Each row was made from one path, in order. Every step used is in the known rows, and no mark comes twice. Write each row's path.
Known rows:
tuli > navon > mekaza > vidani > kolizok > mina: [-0.287  0.127  0.721 -2.772 -0.469 -0.944  0.729 -0.546 -1.064 -0.759
  3.272  3.116 -1.784 -1.907 -2.048  0.992 -0.769 -0.331  0.386  1.038
  3.101 -0.023 -4.161]
mina > kolizok > vidani > mekaza > bugo: [ 2.492 -1.783  0.341  0.335  2.882  0.080  1.671 -1.204  0.585 -1.419
 -0.714  0.746 -1.760 -4.671  0.738  0.400 -0.843 -2.941 -1.828  0.615
  0.611  0.943 -0.672]
vidani > kolizok: [ 0.742  2.293  0.381 -1.101 -1.768 -0.468  0.938 -1.730 -0.389 -3.040
 -0.666 -0.839  0.760 -0.843  0.324  1.810  0.198 -2.174 -1.440 -0.283
  0.401  2.863 -1.781]
navon > mekaza > mina > pimo: [-3.769 -2.297 -0.871 -1.751  0.830 -1.206 -0.153  1.039 -1.838 -3.534
  1.667  2.835  0.546  0.254 -1.869 -0.228 -2.200 -1.900 -0.453 -3.074
  2.351  1.054  2.483]
tuli > vidani: [ 0.983 -1.674  2.585 -2.441  1.046 -1.410 -0.799 -0.214 -0.061 -2.720
 -0.667  0.453  0.626 -0.229 -1.689  2.637 -0.257  1.235 -1.814 -1.057
 -0.475  2.611 -0.766]
kolizok > bugo > mekaza > vidani: [ 2.658  0.081  0.047  0.374 -0.277  0.389 -1.168  2.314 -0.676 -0.532
  0.394  2.315 -2.452 -2.897 -2.307 -0.126 -1.125 -2.782 -1.551  1.637
  1.911 -0.233 -3.433]
bugo > mekaza > vidani > kolizok > mina: [ 0.651  2.032  0.700 -1.280 -2.369  0.055 -0.232  1.006 -1.607  1.802
  1.133  2.081 -2.613 -3.507 -1.458 -1.158 -1.965 -2.911  0.463  2.772
  2.733 -0.232 -3.392]
vidani > kolizok > mina: [ 0.103 -0.001  0.718 -1.463 -1.184 -0.646  0.574 -0.509 -2.644 -1.299
  0.090  1.565  0.295 -1.498 -0.580 -0.582 -0.439 -3.530 -0.033  0.669
  0.665  0.482 -3.210]
kolizok > vidani > mekaza > mina: [-1.440 -2.135  1.619  1.115 -0.967 -1.402 -0.167 -0.423 -3.091 -0.997
  0.674  0.776 -1.698 -2.593 -0.802 -0.700 -1.634 -0.977 -1.233 -0.711
  1.310 -0.833 -0.934]
mina > kolizok: [ 0.306 -0.602  0.099 -2.596 -0.688 -0.809  1.965 -1.222  0.505 -2.932
 -1.979  0.585  1.615 -0.476  0.541  2.378 -0.246 -4.991 -0.220  0.140
  0.251  3.995 -1.441]
mina > mekaza > vidani > kolizok: [ 2.308  1.931 -0.830 -1.289 -0.860 -0.591  2.544 -1.770  1.513 -0.379
  0.582 -1.195 -1.824 -2.923  0.121  1.658 -1.094 -2.515 -2.079  0.400
  2.495  3.329 -0.923]
vidani > kolizok > bugo: [ 2.569 -0.250  0.602  0.573  1.441 -0.235  0.158 -1.386 -1.648 -4.154
 -0.793 -0.079  0.537 -1.739 -0.275  0.382  1.132 -4.106 -2.318 -0.346
 -0.234  1.014 -2.964]
pimo > lize: [ 2.720 -1.858  0.405 -1.863 -3.127 -1.301 -0.150  1.106 -2.679 -4.052
  0.022  0.846 -0.307 -0.769  0.666  2.092  0.037 -3.400 -2.525 -3.002
  1.376  1.738 -2.097]
bugo > mekaza > vidani: [ 0.989  1.805 -0.022 -1.055 -2.789  0.356 -0.646  2.197  0.379  0.142
  0.404  1.976 -2.319 -1.954 -1.900  1.054 -1.753 -1.681 -0.813  1.438
  2.381  1.119 -2.267]
tuli > navon: [ 0.947 -0.659  2.261 -1.830 -2.352 -0.362 -0.769  1.002 -0.887 -4.694
  0.457  2.119  1.011  2.230 -1.157  3.342  0.844 -0.930 -1.283 -0.872
  0.425  1.541 -2.040]
vidani > mekaza > mina > pimo: [-2.455 -0.747  0.062  0.049 -0.710 -0.165 -0.482  1.289 -3.072 -2.291
  1.069  1.291 -1.222 -1.264 -0.798 -1.246 -2.554 -3.206 -1.864 -1.666
  1.458  0.904  4.176]
navon > tuli > vidani > mekaza > mina > kolizok > bugo: [ 1.814 -4.504  1.820 -0.191  3.390 -2.579 -1.869 -2.435 -1.546 -1.910
  0.189 -0.873 -2.708 -3.460 -0.628  0.576  0.946 -2.951 -1.509 -0.442
  0.467  1.513  1.605]
mekaza > vidani > kolizok: [ 2.255  3.752 -0.532 -1.138 -2.242 -0.365  1.094 -1.148 -0.028 -1.548
  1.377  0.638 -1.219 -2.785 -0.370  1.530 -0.857 -0.842 -2.299  0.736
  2.510  2.999 -1.248]
mekaza > bugo: [ 3.120 -0.729 -0.266 -1.393  0.065  0.102  0.148  1.196 -0.088 -3.628
  0.738  2.296  0.769 -1.431 -0.744  0.736 -0.185 -1.832 -2.708 -0.488
  1.513  1.325 -0.299]
bugo > mekaza > mina > kolizok > vidani: [-1.137 -1.894  2.069 -0.354 -0.713 -1.627  0.245 -0.389 -0.597 -0.031
 -1.480  1.885 -0.398 -2.085 -0.343 -0.290 -1.822 -4.240  0.895  0.673
  1.772  0.247 -1.910]
kolizok > bugo > mekaza > mina > pimo > lize: [ 1.451 -2.798  1.172  0.268 -1.323 -0.773 -2.809  3.475 -4.773 -2.906
  1.025  2.192 -2.114 -1.858 -0.148 -2.121 -1.924 -6.214 -2.524 -2.513
  2.870 -1.026  2.031]
tuli > navon > mekaza: [-1.475 -2.392  0.857 -2.922  0.251 -0.978  0.309 -0.235  0.592 -4.601
  0.949  1.732  0.858  2.169 -1.891  4.130  0.791  0.271  0.227 -1.960
  0.364  1.139 -4.162]
mina > kolizok > bugo > mekaza > vidani: [ 2.531  0.165 -0.044 -0.554  0.283  0.190  0.170  0.997  0.392 -0.059
 -0.297  1.844 -2.358 -3.597 -1.160  0.311 -1.270 -5.015 -0.890  2.467
  2.044  1.160 -2.804]
mekaza > vidani > kolizok > bugo: [ 3.637  1.355 -0.249  0.554  1.041 -0.282  0.404 -1.167 -1.381 -2.573
  1.117  1.229 -1.083 -3.452 -0.925  0.223  0.143 -2.593 -3.077  0.760
  1.834  1.307 -2.630]
navon > mekaza > mina: [-2.767 -2.676 -0.245 -2.461 -0.854 -2.162  0.266 -0.388 -1.192 -2.999
  1.980  1.651  0.785 -0.386 -1.875  1.006 -0.918 -0.720  0.150 -1.854
  2.109  0.323 -1.694]
bugo > mekaza: [-0.317  0.216  1.023 -0.936 -2.450  0.458 -1.005  1.847 -0.004 -1.346
 -1.895  0.373 -0.158  0.088 -1.123  1.306 -0.795 -3.379  0.337  0.493
 -0.119  0.737 -3.198]
tuli > navon > mekaza > mina > kolizok: [-2.034 -2.202  1.286 -3.975 -0.676 -2.374  1.308 -1.875  0.453 -2.865
  1.392  1.467  0.920  0.258 -0.642  2.399 -0.559 -2.560  0.763 -0.427
  2.430  2.198 -1.369]

Which path is each row?
[-0.607  0.465  1.084  1.043  0.268  0.133 -2.123  1.485 -2.739 -1.824
  0.315  1.230 -1.012 -1.647 -0.918 -2.685 -2.126 -5.196 -1.182 -0.012
  1.926 -0.551  2.743] : vidani > kolizok > bugo > mekaza > mina > pimo
[ 1.415  4.622  0.217 -1.000 -2.881  0.278  0.123 -0.212  0.874  0.277
  0.559 -0.244 -2.444 -3.065 -0.535  0.993 -1.421 -1.681 -1.005  2.122
  2.610  1.921 -2.064] : bugo > mekaza > vidani > kolizok
[ 1.304 -1.793  1.178  0.539  0.393  0.630 -1.659  1.816 -1.227 -2.136
 -1.950  0.840 -0.411 -0.771 -1.544  0.151  0.128 -4.704 -0.416  0.682
 -0.524 -0.710 -3.861] : kolizok > bugo > mekaza
[-0.212  1.012 -0.686 -0.900  0.087  0.132  0.396  1.378 -2.493 -0.821
  1.678  3.781 -1.467 -2.487 -1.265 -1.733 -2.417 -3.310 -1.197  0.144
  2.690  1.254  1.704] : mekaza > vidani > kolizok > mina > pimo
[ 0.158 -0.558 -0.024 -2.880 -0.495 -0.896  0.680  0.233  1.081 -2.798
  2.942  3.088 -1.255 -0.220 -2.463  3.762 -0.388  1.640 -0.875 -0.835
  2.689  1.437 -3.344] : tuli > navon > mekaza > vidani
[ 0.879 -1.700  0.345 -1.172 -2.952 -1.610 -1.167  2.469 -4.492 -3.801
  1.957  2.381 -0.846 -0.994  0.183 -0.567 -1.927 -4.157 -2.990 -3.965
  3.337  1.080  3.435] : mekaza > mina > pimo > lize
[ 3.741 -0.413 -0.517  0.592  2.309 -0.474  1.576 -1.379  0.316 -1.674
  0.448 -0.470 -1.652 -3.736 -0.440  0.336 -0.106 -4.110 -2.882  0.236
  1.536  1.586 -1.893] : mina > mekaza > vidani > kolizok > bugo
[ 2.424 -0.623 -0.200 -0.436  0.830  0.802  0.336  0.481 -0.268 -2.336
  0.553  0.113 -1.405 -3.275 -0.014  0.625 -0.472 -1.921 -2.805  0.171
  0.798  0.966 -0.132] : vidani > mekaza > bugo
[-0.509 -1.915  0.937  0.570  1.632 -0.650  2.229 -2.160 -0.185 -1.172
 -2.500 -0.540 -1.522 -3.158  0.727  1.628 -0.723 -3.739 -0.334 -0.031
 -0.733  1.542 -2.695] : mina > kolizok > vidani > mekaza
[ 3.325 -2.328 -0.044 -1.784  1.995 -0.144  1.667 -0.176  0.312 -0.491
  0.835  0.542 -0.932 -3.258  0.202 -1.144 -0.851 -4.683 -1.592  0.685
  1.798  0.555 -0.524] : vidani > kolizok > mina > mekaza > bugo
[ 0.429  0.271  1.860  0.433 -1.610 -0.638 -2.052  0.245 -2.386 -1.061
  0.498  0.047 -0.956 -2.312 -1.031 -1.724 -0.947 -4.210 -0.832  1.394
  1.898 -1.156 -1.789] : vidani > kolizok > bugo > mekaza > mina
[-0.542 -3.115  1.135 -2.495 -1.809 -1.996 -1.445  2.040 -3.315 -4.654
  3.215  2.920 -1.077  0.288 -0.400  1.082 -1.502 -2.276 -2.012 -4.441
  3.752  0.314  1.954] : tuli > navon > mekaza > mina > pimo > lize
[ 1.401  0.816  1.342  0.769  0.295  0.577 -1.246  0.008 -0.809 -1.678
 -1.684 -0.896 -0.894 -1.744 -0.444 -0.082  0.195 -4.827 -0.711  1.364
 -0.327 -0.133 -3.770] : vidani > kolizok > bugo > mekaza
[ 3.808 -2.822  1.862 -2.365  4.041 -0.962  0.951 -0.668  0.972  0.156
  0.804 -0.059 -1.498 -3.929 -0.391 -0.647 -1.109 -2.237 -1.896  0.672
  1.624  0.843  0.425] : tuli > vidani > kolizok > mina > mekaza > bugo
[ 0.195 -1.334  2.541 -1.257  1.531 -0.601 -0.155 -0.845 -0.207 -1.481
 -0.907 -1.790 -1.808 -2.214 -1.036  2.434 -0.723  0.614 -1.862 -0.515
 -1.330  2.076 -0.758] : tuli > vidani > mekaza
[ 4.029 -3.844  0.952 -1.930  3.667 -1.649 -0.617 -1.136  1.007 -0.217
  1.269 -0.295 -2.867 -3.468 -0.744 -0.057  0.292 -1.339 -1.461 -0.732
  1.466  1.343  1.848] : navon > tuli > vidani > kolizok > mina > mekaza > bugo
[ 1.386 -3.300  2.565 -0.553  3.632 -1.967 -0.116 -2.078 -1.589 -1.497
 -0.166 -0.515 -1.254 -3.942 -0.395 -0.041 -0.605 -3.796 -1.923  0.749
  0.380  1.246  0.116] : tuli > vidani > mekaza > mina > kolizok > bugo
[ 0.165 -1.975  1.680  0.261 -1.312 -0.662 -2.191  2.026 -2.890 -1.422
  0.504  1.508 -0.567 -1.442 -1.777 -1.627 -0.887 -4.354 -0.751  0.922
  1.673 -1.611 -1.725] : kolizok > bugo > mekaza > mina
[-0.618  0.052 -0.793 -2.498  0.154 -1.111  1.548 -0.960 -1.135 -0.030
  2.387  2.479 -1.724 -3.285 -1.726  0.030 -1.407 -1.206  0.337  0.826
  2.759  0.349 -4.206] : navon > mekaza > vidani > kolizok > mina
[-0.003 -2.482  1.601 -2.143  0.268 -2.846 -1.098 -2.678 -0.086 -0.752
  0.233 -1.736 -2.797 -2.748 -0.028  1.714 -0.193 -1.495 -0.443 -0.488
  1.357  3.291  2.786] : navon > tuli > vidani > mekaza > mina > kolizok
[ 1.365 -1.482  2.868  0.136  0.360 -2.149 -4.517 -0.524 -1.527 -0.925
  0.984 -0.858 -3.047 -2.392 -1.800 -0.751  0.353 -1.088 -0.756  0.131
  1.431 -0.289  0.793] : navon > tuli > vidani > kolizok > bugo > mekaza > mina
[ 1.364 -4.202  1.379 -2.010  2.256 -2.304 -0.268 -1.769  0.204  0.156
 -0.462 -1.539 -2.618 -1.663 -0.733  0.982  0.433 -1.778  0.134 -1.226
  0.184  1.862  0.077] : navon > tuli > vidani > kolizok > mina > mekaza
[ 1.869 -0.415  1.322  0.434 -1.570 -0.792 -2.357  1.768 -4.247 -2.472
  1.017  0.618 -2.459 -2.921  0.603 -2.203 -1.747 -6.339 -2.710 -1.912
  3.181 -0.472  2.308] : vidani > kolizok > bugo > mekaza > mina > pimo > lize
[-3.273 -2.103  0.685 -2.172  0.137 -1.127 -0.941  1.422 -1.564 -4.233
  2.601  3.398  0.398  1.593 -2.078  0.566 -1.636 -1.141 -0.477 -2.913
  2.444  0.515  2.132] : tuli > navon > mekaza > mina > pimo
[-0.580 -0.539  1.991 -1.384  2.617 -0.580 -0.645  0.376 -2.240 -1.336
  0.083  2.196 -0.662 -1.336 -1.038 -1.071 -2.037 -2.207 -1.063 -0.641
  0.508  1.288  2.268] : tuli > vidani > kolizok > mina > pimo
[ 1.037 -1.457  1.014 -0.324  1.226  0.224 -0.266  0.564  0.144 -1.482
 -2.869  0.272 -0.176 -1.435 -0.358  0.469 -0.101 -7.214  0.289  1.561
 -0.307  0.763 -3.490] : mina > kolizok > bugo > mekaza
[-1.175 -0.186  1.591 -1.213 -3.963 -0.715 -1.919  1.766 -1.813 -0.676
  0.443  1.305 -0.398 -0.608 -1.488 -0.524 -1.674 -2.762  0.109  0.654
  1.901 -0.332 -0.924] : bugo > mekaza > mina
[ 0.839 -2.574  0.832  0.100  1.829 -1.162  0.726 -1.545 -2.140 -2.103
 -0.269 -0.060 -0.547 -3.395  0.192 -0.594 -0.541 -6.171 -1.477  0.747
  0.835  0.818 -0.825] : vidani > mekaza > mina > kolizok > bugo
[ 0.229 -2.311  0.859 -0.416  1.141 -1.453  1.901 -1.636 -0.131 -2.393
 -2.459  1.969  0.787 -1.198  0.146  1.474 -0.391 -3.720 -0.149 -0.678
  0.002  2.099 -2.851] : mina > kolizok > vidani
[ 1.174 -2.813  0.675 -0.639  1.139 -1.496  0.310 -1.023 -2.225 -3.203
 -0.055  1.744  1.232 -2.110 -0.314 -0.619 -0.037 -6.174 -1.455  0.149
  1.558  1.290 -0.986] : mekaza > mina > kolizok > bugo
[-0.018 -0.044  2.976  0.185  1.998 -0.600 -2.997  0.977 -1.948 -1.164
  0.483  0.435 -1.562 -2.085 -1.491 -2.228 -2.371 -3.000 -1.932 -0.023
  1.596 -0.072  3.583] : tuli > vidani > kolizok > bugo > mekaza > mina > pimo
[ 0.319 -2.501  0.398 -1.538  0.556 -0.952  2.182 -0.833 -0.630 -0.183
 -0.798 -0.606 -0.478 -1.556  0.186 -0.148 -0.764 -5.428  0.208  0.033
  0.657  1.110 -2.255] : vidani > kolizok > mina > mekaza
[-1.430 -2.444  1.014 -0.108  1.094 -1.673 -2.983  0.396 -2.350 -1.996
  1.444  0.257 -3.330 -1.462 -1.586 -0.161 -1.458  0.359 -1.824 -2.938
  1.245  1.550  6.629] : navon > tuli > vidani > mekaza > mina > pimo
[ 0.094 -2.948  1.112  0.809 -1.066 -1.394 -0.840  1.540 -4.861 -2.438
  1.216  1.720 -3.332 -3.160  0.486 -1.217 -2.603 -3.476 -2.897 -3.798
  2.681 -0.468  2.608] : kolizok > vidani > mekaza > mina > pimo > lize
